Each row was made from one walk, in order. Every step used is in the known rows, and no mark comes twice. Write each row's walk.
Known rows
vefa/lolo: [-4.69  2.78  1.11 -2.72  1.21  1.47 -0.09  0.35  1.58  0.61 -4.41  3.01
 -2.36  1.04  2.32  1.16  2.68 -1.14  0.68  1.14 -0.04]
mefo/zudiv/govo/rede: [-0.02 -2.83  0.70  2.27 -0.76 -0.25 -2.90 -2.21 -0.61  1.32  2.88 -1.69
  3.85 -3.72 -0.93  2.49 -0.06  0.70 -1.01 -2.99 -1.50]
lolo/vefa/govo: [-3.59  3.91 -0.16 -0.88  1.22  7.34  1.83 -1.28  0.30  2.09 -0.31  3.37
 -2.90  1.32 -1.81 -2.55  2.56  1.38  0.18  2.17  3.74]
fatubuz/rede/zudiv/vefa/govo: [-0.71  2.39 -3.95  2.36 -0.54  0.78  1.58  0.09  0.24 -3.62  0.20 -0.37
  0.92  3.71 -1.76 -4.06 -0.65 -0.83 -1.55  0.21  1.37]
rede/fatubuz/govo/vefa: [ 2.05 -3.38  1.27 -1.41  3.24  0.99  3.11  0.70 -2.63  2.08  1.27 -1.66
  0.59 -0.73  0.71 -2.70  1.15  4.05 -2.40  2.92 -0.71]
govo/vefa: [-1.76 -0.08  6.10 -0.66  3.03  0.59  2.85  1.99 -5.56  3.74  0.14  0.85
 -1.35 -2.25  3.23 -1.10  2.26  0.70 -2.02  2.66 -1.88]
mefo/zudiv: [-4.83 -0.07  0.12 -2.10  0.18 -1.22 -0.93 -1.36  1.36  3.34 -6.01  1.67
  0.62 -2.32  0.36 -2.09  1.98 -1.24 -1.54 -2.51 -0.96]
mefo/zudiv/vefa/lolo/govo/rede: [ 3.00  1.29 -0.57 -0.74 -1.51 -2.53 -3.92 -0.27 -0.54 -3.53 -0.48 -3.09
 -2.57 -2.11  0.00  1.12  1.31  0.50  1.52 -2.47  1.35]
mefo/zudiv/vefa/lolo: [-2.58  3.52 -1.03 -2.73 -0.96 -4.50 -0.94  0.44  2.17 -0.02 -4.05 -0.34
 -3.76 -1.01  0.81 -2.65  2.79 -2.30 -0.33 -2.05  2.16]
zudiv/vefa/lolo/govo/rede: [ 3.70  2.71  1.25 -0.13 -1.23  0.36 -2.04  0.66 -2.56 -3.97  1.51 -1.56
 -2.48 -0.91  1.47  2.97  1.65  0.84  2.83  0.34  0.66]
fatubuz/rede/zudiv/govo: [-0.93 -4.05 -2.55  1.83 -1.28  0.12  0.64  0.15  0.73  0.45  0.99  0.84
  5.13  2.29  0.47  0.27 -3.55  0.17  0.29 -1.16 -1.79]
mefo/zudiv/fatubuz/govo: [ 0.48 -3.38 -2.82 -2.38 -2.59 -4.53  0.70 -0.16  5.37  1.30 -1.85  1.77
  3.17 -0.83 -2.40 -0.66 -0.42  1.23  0.81 -2.16  0.18]
rede/fatubuz/govo/zudiv/vefa: [ 2.35  0.07 -1.10  0.39 -1.37 -1.75  2.03  2.14  0.79  0.67  0.45 -3.63
 -0.72 -0.30 -0.26 -2.40  0.59 -0.92 -2.64 -1.08  2.95]
fatubuz/rede: [-1.84  3.92  0.29 -0.41  1.26 -2.02  1.51  0.05 -0.78  0.61 -2.16  3.35
  3.26  5.03  0.65  2.36  2.20 -0.63 -0.73  1.45 -1.75]
mefo/zudiv/fatubuz: [-2.79 -1.19 -0.26 -1.09 -1.02 -3.59 -0.14 -1.78  1.04  4.85 -1.21  1.96
  1.25 -2.53 -0.73 -0.53 -0.84 -1.37  0.29 -2.67 -1.31]
zudiv/vefa: [-1.65  4.32  2.92 -0.13 -1.83 -1.36  2.64  1.67 -3.35  1.48 -0.53  1.48
 -1.25 -1.38  2.73 -1.33  2.88 -1.41  0.33  0.56 -0.94]
zudiv/fatubuz/govo: [ 1.09 -1.82 -0.87 -1.55 -2.36 -1.60  2.62  1.00  2.66  0.39  0.36  3.43
  2.95  0.51 -0.68  1.50 -0.08  1.85  2.18  0.84 -0.66]
govo/zudiv: [-4.06  0.51  3.04 -0.05  0.87  1.39  0.92  2.11  0.40  3.70 -3.17  0.52
 -0.80 -0.97  1.59  0.72  0.81 -3.22 -2.63 -1.19  1.01]
govo/zudiv/vefa/lolo: [-1.88  4.29  1.34 -0.97 -0.40 -2.46  0.50  3.04  1.37  0.28 -2.15 -1.34
 -5.02  0.19  1.95 -0.31  1.91 -3.91 -1.12 -0.82  3.83]
rede/fatubuz/govo/vefa/lolo: [ 1.03 -1.78 -0.20 -2.78  3.73  0.54  1.34  0.63  0.51 -0.17 -0.26 -1.48
 -2.05  0.96  0.67 -1.50  1.66  2.83 -1.51  3.09  1.41]
fatubuz/rede/zudiv/vefa: [ 0.55  1.72 -1.14  1.33 -1.12 -4.81  0.76  0.00 -1.50 -1.83 -0.53  0.00
  1.44  2.99  0.11 -3.10 -1.18 -1.81 -0.68  0.33 -2.17]
rede/zudiv/fatubuz/govo: [ 1.29 -5.76 -2.67 -0.59 -2.25 -1.38  0.81  0.07  4.02 -0.92 -0.42  2.04
  3.49  0.27 -1.85 -1.21 -3.61  1.30  1.91  0.28 -1.98]

Which walk is each row?
[ 1.85 -2.31 -1.05  3.19  1.11  2.96 -2.46 -5.01 -0.20  0.50  6.24  0.08
 -0.01  0.00 -5.08 -1.20 -4.70  1.32  1.29  1.07 -0.64]	lolo/vefa/govo/rede/zudiv/fatubuz
[ 1.36 -2.44  0.60  3.59  1.69  4.88 -1.30 -3.85 -4.05  2.49  6.18 -2.17
  3.72 -1.93  0.25  2.80 -1.11  2.08 -0.38 -0.05 -2.75]	zudiv/govo/rede/fatubuz
[ 1.32  1.39  0.61 -0.34 -2.81 -3.36  2.64  4.36  1.77 -0.45 -0.91 -1.50
 -1.04 -0.38  0.48 -1.22  1.92 -1.70 -1.74 -1.06  3.30]	fatubuz/govo/zudiv/vefa
[-0.40  0.59 -0.98  3.26  3.94  8.17 -1.61 -4.97 -2.67  0.08  3.25 -1.96
  1.75  0.30 -1.97  0.27  0.51  1.89 -2.16  1.25 -0.99]	vefa/govo/rede/fatubuz
[-1.83  1.05 -0.40 -3.83 -0.87  3.73  0.47  2.20  0.78 -0.62 -5.07  2.19
 -2.98 -0.02  3.47  1.58  1.62  0.64  3.41 -0.25  1.62]	vefa/lolo/govo
[ 2.04 -0.41 -0.99 -0.09  2.68  5.14 -3.34 -3.24 -2.40 -0.90  1.31 -2.39
 -0.76 -0.31  0.45  2.48  0.00  2.30  1.21  0.20 -0.83]	vefa/lolo/govo/rede/fatubuz
[ 1.52  1.07  1.27 -0.84  0.57  2.92 -2.98  0.00 -1.15 -3.00 -0.32 -0.07
 -1.32 -0.38  1.24  4.21  1.14  1.33  2.58  0.33 -0.34]	vefa/lolo/govo/rede
[-1.23  2.13  1.19  2.67  1.93  6.22 -1.28 -2.16 -1.59 -1.99  1.85  0.18
  1.63  0.30 -1.52  2.00  1.94  0.95 -1.43  1.27 -0.29]	vefa/govo/rede
[ 2.49 -0.48  1.43  0.41  0.22  0.42 -1.41 -0.62  0.80 -3.27  0.60  0.83
  3.88  0.47 -1.45  3.25  1.90  2.51 -0.07  1.84 -2.32]	fatubuz/govo/rede
[ 0.26  3.24 -0.48 -3.02 -2.87  0.81  1.27  3.48 -1.04 -1.89 -2.66  0.67
 -4.75 -0.48  3.72  0.06  2.03 -0.05  3.48 -0.49  2.45]	zudiv/vefa/lolo/govo
[-0.26  2.22 -2.37  2.41  0.90 -1.81  2.31  0.89  1.66  1.69  2.67  0.43
  2.30  5.27 -2.90  2.53 -1.70 -1.66 -2.05 -0.79  3.23]	vefa/govo/zudiv/fatubuz/rede
[-0.09 -2.82 -1.41 -0.50  1.09  1.96  0.79  0.99  3.19  2.13 -2.28 -1.89
  0.98  0.52 -0.70 -0.83 -0.35  0.10 -2.93 -0.82  2.31]	rede/fatubuz/govo/zudiv
[-2.11  2.62  0.37 -0.98 -2.28 -4.65  0.43  0.17 -0.74  2.01 -2.94 -0.18
 -1.21 -2.95  0.90 -3.61  2.52 -1.95 -1.20 -2.60 -0.04]	mefo/zudiv/vefa
[-1.86 -0.59  2.37  0.95 -0.29 -1.29  1.56  1.14  0.09  5.36  1.25  1.00
 -0.18 -1.40  0.11  2.05 -2.02 -3.10 -0.66 -1.43  0.57]	govo/zudiv/fatubuz
[ 0.61 -1.20  2.96  2.98 -0.47  2.40 -0.93 -0.68 -2.93  0.65  5.03 -0.10
  3.70 -2.27  0.93  4.54  0.16  1.02  0.63 -0.18 -2.22]	zudiv/govo/rede
[ 0.15 -1.33 -0.42  2.55  2.46  6.18 -3.60 -4.55  0.20 -1.76  2.26 -0.38
 -0.40  0.35 -4.08 -2.68 -2.43  1.20 -0.39  1.50 -0.45]	lolo/vefa/govo/rede/zudiv
[ 0.37 -3.67 -1.11  4.05  0.71  2.90 -1.98 -3.76 -0.18 -1.00  4.59 -0.26
  2.55 -0.93 -3.32  0.06 -4.80  0.22  0.40  0.01 -2.60]	vefa/govo/rede/zudiv/fatubuz
[ 1.09 -2.04  3.22 -2.15  1.35 -0.87  3.43  3.19 -1.59  0.61 -0.20  0.50
  0.47 -0.90  1.35 -1.44  2.46  2.95 -1.70  3.05 -0.41]	fatubuz/govo/vefa
[ 2.85 -4.42 -1.08  0.89 -0.34  0.19 -3.67 -2.07  0.29 -1.98  2.62 -0.56
 -0.22 -1.04 -1.12  2.10 -5.40  0.63  3.54 -0.70 -2.30]	vefa/lolo/govo/rede/zudiv/fatubuz
[ 0.53  2.46 -0.86 -1.70 -1.58 -3.61  1.00  4.20  4.43 -2.35 -2.21 -1.67
 -3.46  1.24  0.60 -0.46  1.91 -1.84 -0.74 -0.48  5.07]	fatubuz/govo/zudiv/vefa/lolo
[-0.04  2.78 -2.46 -0.38  0.06 -4.87 -0.73  0.24  1.56 -3.36 -2.04 -0.26
 -1.48  4.19  0.35 -1.87 -0.51 -2.04  0.20  0.64 -0.06]	fatubuz/rede/zudiv/vefa/lolo
[ 1.50  1.40 -2.58 -1.18 -0.08 -1.96  0.44  1.78  3.47 -1.21 -0.77 -3.49
 -3.41  1.49 -0.11 -1.50  0.87 -1.06 -1.53 -0.73  4.80]	rede/fatubuz/govo/zudiv/vefa/lolo
[ 0.82  1.18  0.28  0.91  0.40 -2.05 -3.08 -1.35 -0.20 -3.90  0.28 -1.86
 -2.31 -0.32  0.08 -1.01 -0.73 -1.63  0.34  0.72 -1.34]	govo/rede/zudiv/vefa/lolo
[ 2.14 -5.14 -0.64  1.08  0.51  1.01 -3.26 -2.00  2.07 -4.32 -0.70 -0.63
  3.93 -0.12 -2.37 -0.25 -2.18  1.74 -0.36  0.92 -3.99]	fatubuz/govo/rede/zudiv
[ 1.21 -3.99  1.19  3.21  0.72 -0.85 -2.44 -3.57 -1.33  0.63  3.87  0.28
  2.65 -1.69 -1.97  1.16 -4.99 -0.51  1.15  0.08 -5.14]	govo/rede/zudiv/fatubuz
[ 0.46 -1.36  4.42 -2.01  1.16  2.24  3.20  3.58 -5.99  2.56 -0.45  0.32
 -2.49 -2.94  3.97 -0.61  1.43  2.19  0.30  1.70 -0.32]	lolo/govo/vefa
[-1.29 -0.12  0.96  0.73 -1.66 -1.15  0.70  0.21 -2.03 -0.21 -1.54  0.10
 -0.93 -1.82  1.65 -4.48 -1.11 -1.98 -0.07 -0.05 -2.50]	rede/zudiv/vefa
[ 0.06  2.82 -0.40  0.63  0.30 -4.57  1.95 -0.52 -0.93  2.19  1.96  3.74
  3.64  4.57 -0.84  3.47 -0.40 -0.36  0.83  0.95 -2.00]	zudiv/fatubuz/rede
[ 0.04 -1.43 -0.26 -1.16 -1.54 -0.26  0.62  2.81  1.79  2.61  0.03  0.10
 -3.15 -0.75  1.16  2.96 -2.67 -1.71  2.11 -2.35  3.74]	vefa/lolo/govo/zudiv/fatubuz
[ 2.15  1.29 -3.71 -1.70 -2.06 -2.38 -0.39  2.15  0.64 -4.51 -2.53 -0.60
 -2.24  3.33  1.38 -0.96 -1.07 -0.28  2.97 -0.54  1.75]	fatubuz/rede/zudiv/vefa/lolo/govo
